Each row was made from one small tree. The marks that hang from a mark follow it in brackets, in alphabetical order. Every link used is in the known rows. Write each row's tree.
Known rows
kogot[duvoli]: [  6   5 -13 -13  -7   5  12 -55 -33   4  -6  56 -19  11 -22 -30  32  16
 -13 -32 -39 -11   1 -19]
kovi[bigof duvoli[dazol]]: [-47 -34 -14 -18 -32  27   6 -13 -33  44 -13   2  16  51  -1 -63 -20  -3
 -20 -40 -12   4 -49 -27]
kekuz[suso[dugu[bitu duvoli kimiv]]]: [ 67  31  39 -29  45 -26  12  50  18 -68   5   2 -12 -36  39  41  41  23
  13 -11  14   8  -6  34]
bigof[kekuz kovi[duvoli]]: [-34 -50 -22   6  11  15   4 -28 -42  28 -18   9   2  61 -35 -35 -23  10
 -49 -59 -43  15  21 -14]
kovi[bigof[kekuz] duvoli[dazol]]: [-46 -63 -27   9 -32  28  -5 -24 -38  48  -5 -14  20  45 -18 -55 -52 -11
 -32 -42 -21  10 -27 -29]
dugu[bitu kimiv suso[kekuz]]: [ 50  32  -1  33  31 -10  -6  10  45 -75  21 -17 -12 -20   8  35  24 -42
  21  30  19 -15  10  46]
kovi[bigof[kekuz] duvoli[dazol dugu[kimiv]]]: [-13 -23 -17  28 -40 -10   0  -8  10  22 -22 -42  62  12  -2 -51 -59  39
   8 -29  19   6 -51  -4]
dugu[bitu suso[kekuz mubit]]: [  7   6   7   9  23  49 -37   3  30 -27  45  11 -31 -19  12  36  11 -77
  -8  57   4 -33  46  18]
kekuz[suso]: [-34   8   2 -19   0  35 -14 -21 -21  -7  26  27 -49  15 -10   4  23 -23
 -21 -21 -38 -18  32  -8]
bigof[kekuz]: [-19 -22 -20  31  -4  16   1 -25 -30   1  17  13 -20   2 -36 -10  -6 -23
 -32 -19 -44 -14  32  -5]
dugu[bitu duvoli kimiv suso]: [ 53  27  22  12  53 -16   9  19  24 -86 -10   3  21 -17  10  46  26 -15
   3  20  59 -12 -18  29]
mubit[suso[dugu[kimiv] kekuz]]: [ 41  30  24   9  -1   7  33  33  18 -10  27   0 -48 -49  11   8  42 -30
  -8   3 -43  13  28  47]
kekuz[suso[dugu[bitu]]]: [ 19  22  25 -21  16   3  -5  30  18 -40  30   0 -35 -26  39  16  46   4
  -3 -10 -15 -22  19  26]
kogot[duvoli[dazol dugu]]: [  1  14 -11  -6 -26  -9  22 -28 -11  36 -31  39  25   4 -10 -33  26  47
  15  -9   3 -24 -34 -26]
suso[dugu[bitu duvoli[dazol] kimiv] kekuz]: [ 91  19  11 -11  36 -43  45  75  10 -26 -11  -2   6 -32  23  28  36   5
  32  10  12  23 -39  31]
kogot[duvoli[dazol dugu[suso] kovi[bigof]]]: [-42  -3 -20 -10 -43 -17  -5 -52 -14  54 -36  -3  35  21  -5 -16 -28  36
  30  22  45  19 -42 -56]
duvoli[dazol dugu[suso] kovi[bigof]]: [-69  -3 -15   5 -41  -8  -6 -11  -6  45 -17 -33  31  18   1  -6 -33   4
  23  35  53  11 -31 -42]
kovi[bigof[kekuz] duvoli[dugu]]: [-32 -39 -20  23 -46  23 -22 -42 -14  33   1 -26  36  20  -7 -61 -59  32
 -28 -36 -11   8 -17  -8]
kogot[duvoli[dazol dugu[kimiv suso[kekuz]] kovi]]: [ 17  26 -11   5 -19 -46  16 -18  14  25 -35   5  17  -5  -7  20   6  30
  59  32  45  16 -17 -21]
bigof[kekuz kovi]: [-30 -29 -38  21  19   4   7 -28 -42  14  -3   7 -15  37 -53  -9 -15 -11
 -36 -33 -59  14  38 -14]
duvoli[dugu[suso]]: [-18  21   4  24  -9  20  -2 -10  19 -11   8  -3  11  -7   8   6  20   0
  -4  24  33 -26  10   3]
mubit[suso[dugu[bitu kimiv] kekuz]]: [ 65  39  34  18  14 -10  20  45  42 -50  26 -13 -32 -65  27  18  45 -27
   2  15 -19  -9  14  69]

Which tree is each row?
[ 63  33  20  -6  15  -9  -3  52  48 -44  40  -4 -23 -60  35  15  31 -18
  25  27 -22 -14  22  48]	suso[dugu[bitu kimiv] kekuz mubit]
[-12  -5   1  -7   6 -20  13  24  11  17 -51  -5  58  42  14 -37   6  54
  -1 -23  31 -23 -52   0]	bigof[kovi[duvoli[dazol dugu[bitu]]]]
[-17  -4  -1   1   7  66 -29  -8   5   9  47  23 -46  -3  -4  27   9 -83
 -16  46 -17 -14  60  -3]	dugu[suso[kekuz mubit]]
[ 12  -1  -7  -4  30 -17   8  12  -1 -22  11 -25 -34   3  -6  26   5  18
  -3 -39 -52  35  50  10]	bigof[kekuz[suso[dugu[kimiv]]] kovi]
[ -1  -2  51 -68  28   3 -22  43  -8   0  14  27 -33 -30  33  49  13   2
  -1  23  11   2  27 -14]	kekuz[suso[dugu[bitu duvoli[kovi]] mubit]]
[ 25   4  18 -12  45  -6 -30  32  40 -47  25 -23 -23 -27  17  44  -5   2
   2  -4 -34  -1  61  24]	bigof[kekuz[suso[dugu[bitu kimiv] mubit]] kovi]
[ 59  16  21  -1  54  20 -19  23  33 -57  21  13  -8 -30  10  63   6 -60
   8  54  33  -6  18  28]	dugu[bitu duvoli kimiv suso[kekuz mubit]]
[-39  -7 -31  31 -47 -54   2 -12  -5  31 -23 -45  40  -7 -27 -20 -65  34
  31   5  13  17 -32 -25]	duvoli[dazol dugu[kimiv] kovi[bigof[kekuz]]]
[-40 -45 -22  21 -49  20 -11 -19 -15  56 -15 -28  50  28  -5 -59 -59  27
 -14 -26   6   4 -40 -23]	kovi[bigof[kekuz] duvoli[dazol dugu]]
[-31  -8   3   1   7  18   1 -11   6  15 -25  -9  33  51   9 -17   4  31
 -20 -15  34   5   0  -7]	bigof[kovi[duvoli[dugu[suso]]]]
[ 27  21  56 -59  34 -26 -14  54  17 -33   5  13 -20 -46  38  59  13  16
  22  22  23   7  17   6]	kekuz[suso[dugu[bitu duvoli[kovi] kimiv] mubit]]
[  3   5   6  -7  14  27 -18   3  44  10  -2 -12  17  23  14   7 -14   1
   6  17  20  12  25  10]	bigof[kovi[duvoli[dugu[kimiv suso[kekuz mubit]]]]]
[ 27  25  -3   3 -12 -28  11 -15  13   0 -34  26  41 -13   8 -24  28  52
  24   2  25 -45 -49  -4]	kogot[duvoli[dazol dugu[bitu]]]
[-62 -39 -36  16 -32 -10 -16 -49 -53  35   8 -15 -14  18 -45 -26 -61 -12
 -20 -17 -40  28  13 -35]	duvoli[kovi[bigof[kekuz]]]
[ -3   4  19   6 -19  -7   7  28  25   5 -31   0  58   8  28 -36  13  42
   5  -9  49 -49 -55   9]	kovi[duvoli[dazol dugu[bitu]]]
[ 13   7  16   0  -7  37  23  18  -8  24  37  14 -63 -32   5   0  43 -44
 -31   4 -56   9  42  28]	mubit[suso[dugu kekuz]]
[-22  -9 -14 -26  -8 -44  26   2 -49  25 -38   0  19  20 -28  -6 -31   8
  19  -4  15  46 -60 -38]	dugu[duvoli[dazol kovi[bigof]] kimiv]
[  0  33  -3  -9 -33 -70  29 -16  -2  25 -56  23  36  -7 -14 -16  13  75
  52  -5  28  -5 -43 -29]	kogot[duvoli[dazol dugu[kimiv] kovi]]
[-74 -37 -27  -6 -27  12 -41 -57 -50  31  23 -17 -44  24 -36  -2 -62 -20
 -19 -19 -46  28  34 -39]	duvoli[kovi[bigof[kekuz[suso]]]]
[ 19 -13  -7  -1  32  37   8  -8 -33   3  17  26 -31  16 -17  37  13 -56
 -21  23   1  27  19  -5]	dugu[duvoli suso[kekuz]]
[ 22  11  -5  25  22  19 -14  -1  19 -42  29  -2 -25  -3   5  27  22 -57
  -5  32   7 -19  22  26]	dugu[bitu suso[kekuz]]
